What can hang from each mark
mafu: badut sipa
faveles: netiku
fuzuk: badut netiku
sipa: badut mafu
geli: netiku
badut: fozam mafu sipa
netiku: badut fozam fuzuk
fozam: badut netiku

Each row was made from one small tree. Brackets hold a mark, then the marks that hang from it, in alphabetical order. Every link used is in the known rows. Write each row's tree.
Known rows
[faveles [netiku [badut fozam [sipa mafu]] fuzuk]]: [ 1.52  1.65 -7.03  1.69  3.94  4.09 -0.02 -1.00 -2.98  1.30  0.24 -2.61
  1.16 -0.81  4.34 -0.75 -4.32 -0.64  0.47 -0.41  2.10 -0.37  0.33]
[fuzuk [badut fozam]]: [ 1.19 -2.09  3.01 -4.28 -5.83 -3.36  1.39  1.62 -1.37  1.43 -0.05  1.21
 -0.27  0.67 -1.77 -0.67  2.79  0.61 -0.55 -0.39  1.09 -2.97 -2.74]
[fuzuk [badut fozam mafu sipa] netiku]: [-0.26 -1.85 -4.30 -2.13 -0.19 -5.04 -1.93 -3.16 -2.09 -0.65  0.12  5.01
  0.69  4.07 -1.61  0.39 -0.19  1.43 -1.36  2.40  1.11 -0.85 -5.01]
[faveles [netiku [badut mafu sipa] fuzuk]]: [-0.85 -0.36 -3.24  0.44  6.70  4.20  1.43 -1.45 -1.06  1.16 -0.82 -3.37
  1.35 -0.19  2.32 -0.20 -3.56 -1.52 -0.82 -0.13 -1.50  0.92  0.28]
[fozam [badut mafu sipa] [netiku fuzuk]]: [-4.20 -0.14 -1.32 -0.37  1.89  3.53  0.16 -4.73  0.58 -0.12  0.05 -1.35
  1.10  0.54 -1.23  2.00 -2.13 -1.27 -0.09 -0.58 -1.89  1.63  2.18]
[netiku fozam]: [ 1.75  1.60  8.76 -0.47 -2.85 -0.91 -2.88  0.29  0.21 -0.89  0.30 -0.46
 -0.47 -2.88 -0.47  0.48 -0.13 -0.33  0.29 -1.54  1.04 -1.73  0.62]
[geli [netiku [badut mafu sipa] fozam]]: [-0.71  0.08  1.05  2.43  0.98  1.61 -1.28  1.01 -0.51 -1.95  1.43  1.14
  1.69 -0.81  2.88 -0.64 -1.14  0.50 -2.32  0.56  1.09  1.96  1.37]
[mafu [badut fozam] sipa]: [ 0.24  1.01  1.73  0.83 -0.53 -8.57  1.77  4.20  2.03  1.13  0.16  1.81
 -4.27  1.79 -3.57 -0.36  4.02  0.77  1.37  2.51 -2.77 -1.86  0.91]
[netiku [badut mafu] fozam]: [ 0.39 -0.45  3.47 -1.06  0.02  1.77 -1.37  1.07  2.35 -0.78 -0.63 -0.66
  1.28 -1.87 -1.29 -0.70  2.82 -1.01 -0.22 -0.92 -1.12  1.68 -0.37]
[sipa badut mafu]: [ 3.18 -2.34  3.85 -2.03 -2.28 -1.30 -2.42  1.48  4.52 -0.14 -1.71 -1.56
 -4.26 -1.49 -2.93  0.55  2.82  0.35 -0.76 -1.11 -0.07 -2.80  1.07]
[geli [netiku [badut fozam mafu sipa] fuzuk]]: [-1.88 -0.62 -5.45  1.57  2.32  5.01  2.69 -1.02 -3.93 -0.90  1.71  1.62
  1.86  0.58  2.98 -1.69 -2.21  2.12 -0.70  1.42  1.97  3.70  1.65]
[geli [netiku fozam [fuzuk [badut sipa]]]]: [ 0.05  0.48  7.41  3.91 -2.53  2.97  0.08  0.39 -3.18 -0.56  1.08  0.09
  1.60 -2.34  3.79 -0.08 -7.13  1.67  0.41  0.10  3.42 -2.27 -0.25]
[fozam netiku]: [ 0.55  0.33  5.02  1.97 -4.54  0.42  0.75 -0.01  1.19  0.34 -0.52 -2.38
 -0.31 -1.22 -1.39  2.21 -0.71 -1.68  0.49 -1.31 -1.74  0.36  1.97]
[mafu [sipa [badut [fozam netiku]]]]: [-2.00  1.23  3.77  3.88 -2.78 -3.27 -0.55  1.70  4.19  1.62 -0.43  0.01
 -4.01  0.89 -2.80  0.37  4.17  0.00  1.71 -1.15 -1.41 -1.96  1.99]
[faveles [netiku [badut fozam sipa]]]: [ 0.37  0.88 -3.01  0.15  1.33 -0.33  0.55  0.60 -3.01  2.27  1.01 -1.64
  0.63  0.66  3.58 -1.00 -0.86 -1.70 -2.59 -1.21  0.50 -0.30 -0.22]
[netiku [badut fozam] fuzuk]: [-0.04 -0.34  0.57 -1.38 -1.97  6.12  4.76  0.42 -3.12  1.43  0.19 -1.37
  1.96 -1.71 -0.66 -2.24  0.30  0.20  1.48 -1.80  0.28  2.76 -0.66]
[fozam badut]: [ 0.12 -1.90  5.39 -7.14 -3.98 -0.30  2.44  1.20  1.71  0.81 -0.59 -2.08
 -0.80 -1.33 -1.67  0.92  2.78 -1.73 -1.49 -2.79 -1.75  0.02  0.35]
[mafu [badut [fozam netiku]] sipa]: [-0.97  1.78  1.12  5.42 -2.33 -7.16  1.51  3.52  2.86  1.26 -0.13  0.73
 -3.40  2.10 -2.84  0.81  2.23 -0.42  2.41  2.44 -3.52 -1.15  1.66]
[faveles [netiku fozam]]: [ 2.31  2.22  5.74  2.46 -0.96 -0.12 -3.19  0.55  0.26  0.66 -0.81 -3.20
 -0.54 -2.40  4.62  1.27 -4.26 -1.85  0.19 -1.33  0.89 -3.62  0.41]
[fuzuk [netiku [badut fozam]]]: [ 1.60 -0.74 -0.49 -0.34 -4.30  1.76  3.16  0.50 -1.70  0.35 -0.38  0.42
  1.71  0.16 -0.13 -0.33  0.07 -0.77  0.21 -1.37 -0.69  3.73 -3.56]
[fuzuk [netiku fozam]]: [ 2.42  1.55  6.96  2.11 -3.59 -0.11 -2.33 -1.05 -0.33 -1.29 -0.93  0.29
  0.69 -2.09  0.70  1.67 -3.67 -0.52  1.39 -1.26  0.49  0.21 -2.36]

Which tree is each row?
[-1.71 -0.09 -0.60  2.42  0.33  0.32  2.30  2.17  5.64  0.08 -1.33 -2.38
  0.23  0.24 -3.11  1.45  3.43 -2.25  1.54 -0.30 -4.76  2.91  2.00] | [fozam [netiku [badut [mafu sipa]]]]
[ 0.48 -1.19 -1.79  0.29  3.48  5.99  3.46  0.18  0.61  1.53 -2.35 -5.00
  1.60 -1.23  2.89 -0.03 -3.39 -2.00  0.72 -0.50 -2.30  1.33 -0.21] | [faveles [netiku [badut mafu] fuzuk]]
[-0.16 -1.66 -4.03 -3.85 -0.44  0.53  1.48  0.57  0.11  0.14  0.10  1.03
  0.69  1.02 -2.05 -1.66  5.30  0.19 -0.98  0.24 -0.74  2.74 -0.60] | [netiku [badut fozam mafu]]
[-2.58  1.46 -6.46  1.38  2.12 -3.46 -4.29 -4.81 -1.96 -1.20  2.00  3.81
 -0.55  3.20 -1.54  0.62  1.36  0.92 -1.27  2.06  1.41  0.47  2.53] | [badut [fozam netiku] mafu sipa]
[-0.92  0.35  4.14 -0.37 -0.62 -4.78 -0.55  2.37  3.53  1.11 -0.18  0.91
 -4.80  0.60 -3.68 -0.68  6.20  1.04  0.79 -1.11 -1.00 -2.64  1.36] | [mafu [sipa [badut fozam]]]
[-1.59 -1.13  0.23 -6.81  1.90 -3.23  0.99  1.42  6.07 -0.61 -1.20 -0.72
 -2.03  0.73 -3.53  1.57  6.43 -0.90  0.04 -0.45 -3.51  0.09  1.60] | [fozam [badut [mafu sipa]]]
[-0.98  1.28 -6.36  1.92  5.29  3.42  2.58  0.87  1.14  1.58 -1.39 -2.56
  0.36  0.36  2.72 -0.58 -0.91 -0.88  2.65  0.39 -1.37  0.53  0.32] | [faveles [netiku [badut fozam [mafu sipa]] fuzuk]]
[-1.23  0.37 -5.67 -3.72  4.53 -5.03 -4.28 -4.08 -2.59 -1.51  2.29  4.84
 -1.29  2.92 -2.21 -0.73  3.75  2.11 -2.59  2.06  1.99 -0.30  1.27] | [badut fozam mafu sipa]
[-0.45 -0.75 -5.84 -0.93  1.61 -0.72 -0.15 -2.60 -2.05 -0.85  0.64  3.14
  1.74  2.51 -0.97 -0.51  0.88  0.12 -1.55  0.72 -0.41  3.96 -3.03] | [fuzuk [netiku [badut fozam mafu sipa]]]
[-1.13 -1.45 -2.61  0.65  0.00  1.46  1.26 -1.19 -3.59 -0.77  1.11  2.63
  0.77  1.26  2.42 -0.67 -3.69  2.94 -0.35  2.45  3.00 -0.70 -0.13] | [geli [netiku [fuzuk [badut fozam mafu sipa]]]]
[ 1.62 -1.16  4.31  0.01 -1.02  2.66  2.92  0.96 -0.68  2.58 -2.33 -4.94
  0.32 -1.58  3.03  0.97 -5.69 -1.54  1.33 -0.98 -0.63 -3.82 -1.91] | [faveles [netiku [fuzuk badut]]]
[-0.57  1.39  5.01  4.93 -0.28  6.74  1.59  0.83 -3.44 -0.87  1.56 -1.13
  2.78 -3.29  4.29 -1.15 -5.75  0.63 -0.10 -1.12  2.12  1.97  1.32] | [geli [netiku [badut sipa] fozam fuzuk]]
[ 0.18 -2.99  3.28 -3.86 -0.10  1.77  2.30 -0.39  0.60  0.29 -1.76 -1.07
  0.54 -0.50 -2.85  0.21 -0.65  0.75  1.45  0.61 -1.13 -1.43 -1.72] | [netiku [fuzuk [badut mafu]]]
[-0.97  0.51  1.92 -0.99  3.19 -0.42 -3.21 -0.79  0.37 -1.16  1.33  1.07
  1.42 -0.73 -1.60 -1.07  2.29 -0.46 -2.18 -0.47 -0.13  1.50  0.35] | [netiku [badut mafu sipa] fozam]
[ 2.01  1.81  1.31 -0.54 -1.25 -0.66 -4.63 -2.41  0.88 -2.01 -0.17  0.66
  0.52 -1.35  1.12  2.17 -3.10 -0.77  0.17 -1.23  1.58 -0.39 -2.02] | [fuzuk [netiku [fozam [badut [sipa mafu]]]]]
[ 2.30  1.11 -7.28  0.24  2.37 -0.31 -1.50  0.54 -1.47  1.06  0.52 -1.59
  0.04  0.29  3.79 -0.39 -0.67 -1.26 -1.71 -0.43  1.58 -0.97  0.29] | [faveles [netiku [badut fozam [sipa mafu]]]]
[ 1.01  0.20 -3.76  0.69 -3.37 -4.34 -2.86 -0.93 -0.77  0.19  0.92  1.58
 -0.09  1.74 -1.40  0.79  0.29  0.42 -0.39  0.95  2.62 -3.21 -0.66] | [fuzuk [badut [fozam netiku] [sipa mafu]]]
[ 2.86 -0.64 -4.62 -1.19 -2.24 -4.70 -2.73 -1.43 -1.89 -0.80  0.14  3.54
  0.24  2.20 -0.73  0.75 -1.62  1.29 -0.38  1.30  2.71 -2.18 -4.49] | [fuzuk [badut fozam [sipa mafu]] netiku]
[-1.32 -0.95 -5.49 -3.87  3.06 -1.60 -0.44 -1.24 -1.64 -0.20  1.76  2.88
  0.84  2.19 -2.40 -1.95  5.02  0.70 -2.88  0.49  0.01  2.50  0.24] | [netiku [badut fozam mafu sipa]]
[-0.72  1.38 -4.98 -2.39  3.42 -5.49 -1.95 -0.03  2.62 -1.39  0.24  3.47
 -2.80  2.22 -3.10  0.03  6.51  1.89  1.39  1.93 -0.42 -0.65  1.96] | [badut fozam [mafu sipa]]
[ 0.22 -0.82  4.71  3.07 -2.62  4.59  0.36  0.83 -0.41 -1.42 -0.81 -0.27
  1.42 -2.00  3.55  0.40 -5.57  1.83  1.84  1.18  2.20 -1.52 -0.50] | [geli [netiku fozam [fuzuk [badut mafu]]]]
[-1.05  1.25  1.87  4.93  2.02  5.86  2.01  2.73  2.14 -1.70 -0.49 -1.13
  1.46 -2.36  2.81 -0.37 -2.41  0.97  2.90  0.41 -0.13  2.31  2.04] | [geli [netiku [badut [mafu sipa]] fozam fuzuk]]
